Every row comes from one small tree of marks. Brackets hold a mark, then the marks that hang from it, in the order of their numbers. Every link used is in the known rows. Which tree was each row made from?
In the rows, zero is written as 128.
Known rows:
[q615 q42 [q159 q717 q994]]: 89	83	146	127	123	144	88	98	133	106	134	154	138	28	138	102	107	98
[q994 q159]: 135	146	118	131	131	126	136	113	138	129	155	136	159	133	138	130	123	102
[q994 [q42 q835]]: 143	154	152	121	136	131	146	128	101	149	136	160	94	112	106	148	115	137
[q46 [q159 [q615 q42] q717]]: 92	122	122	127	122	145	130	94	103	104	140	131	146	83	64	127	128	123
[q835 [q42 [q615 [q159 q717]]]]: 109	131	111	118	112	148	106	132	110	137	111	147	155	94	92	131	107	136
[q835 [q42 [q615 q159]]]: 124	148	110	118	90	150	134	134	124	135	99	140	166	95	98	136	113	144
[q835 [q42 [q615 [q159 q717 q994]]]]: 92	121	113	120	126	158	117	127	133	139	111	157	140	74	108	127	107	122
[q994 [q159 [q615 [q42 q835]] q717]]: 95	112	128	110	156	144	144	112	96	113	164	157	121	63	110	131	113	88
[q994 [q42 q835] [q159 q615 q717]]: 117	150	134	112	159	134	131	122	77	133	177	171	113	103	85	148	108	97
[q717 [q159 [q994 [q42 q615]]]]: 127	173	126	139	84	144	110	96	122	132	118	161	111	80	154	127	121	114
[q994 q42]: 148	156	141	130	101	122	99	117	114	136	117	138	117	117	112	132	119	147
[q615 [q42 q835] [q159 q717 q994]]: 84	80	157	118	155	153	136	108	122	119	153	176	116	24	130	118	102	88
[q835 q42]: 121	135	109	117	117	143	128	134	154	143	111	140	105	121	103	141	121	150
[q717 [q159 q615 q994]]: 101	140	108	124	111	150	131	115	134	104	146	151	106	93	137	132	135	92
[q46 q159]: 129	153	121	141	125	134	158	104	137	130	146	128	168	149	87	139	135	127

Which tree is each row?
125	141	142	119	135	147	189	140	82	131	137	151	170	95	118	140	114	111 | [q42 [q615 q159] q835]
114	139	123	114	97	151	151	110	98	102	141	155	99	63	122	139	127	107 | [q717 [q159 [q615 [q42 q835]]]]
106	114	138	105	129	152	177	128	98	107	122	140	98	53	104	135	124	126 | [q159 [q615 [q42 q835]]]
151	170	142	131	74	131	105	117	83	127	105	138	177	90	109	128	110	142 | [q994 [q42 [q615 q159]]]
118	141	114	120	69	143	111	103	108	92	125	138	117	65	127	126	131	116 | [q717 [q159 [q615 q42]]]
82	101	142	108	150	166	190	121	131	109	121	154	77	26	123	129	124	109 | [q159 [q615 [q42 q835]] q994]
118	139	153	124	155	145	160	122	136	148	136	171	75	87	127	138	115	118 | [q159 [q994 [q42 q835]]]
113	160	127	118	115	152	147	114	113	121	153	176	78	81	118	147	125	98 | [q717 [q159 q615 [q994 [q42 q835]]]]
100	117	143	132	153	133	77	110	128	140	135	162	81	88	124	118	112	115 | [q159 q717 [q994 q42]]
60	77	142	107	178	163	151	119	113	112	138	164	62	24	116	123	116	95 | [q159 [q615 [q42 q835]] q717 q994]
87	103	132	116	119	159	147	112	140	98	105	135	96	30	129	115	127	117 | [q159 [q615 q42] q994]
123	153	123	120	126	125	83	110	89	121	157	150	135	108	90	133	112	108 | [q994 q42 [q159 q615 q717]]
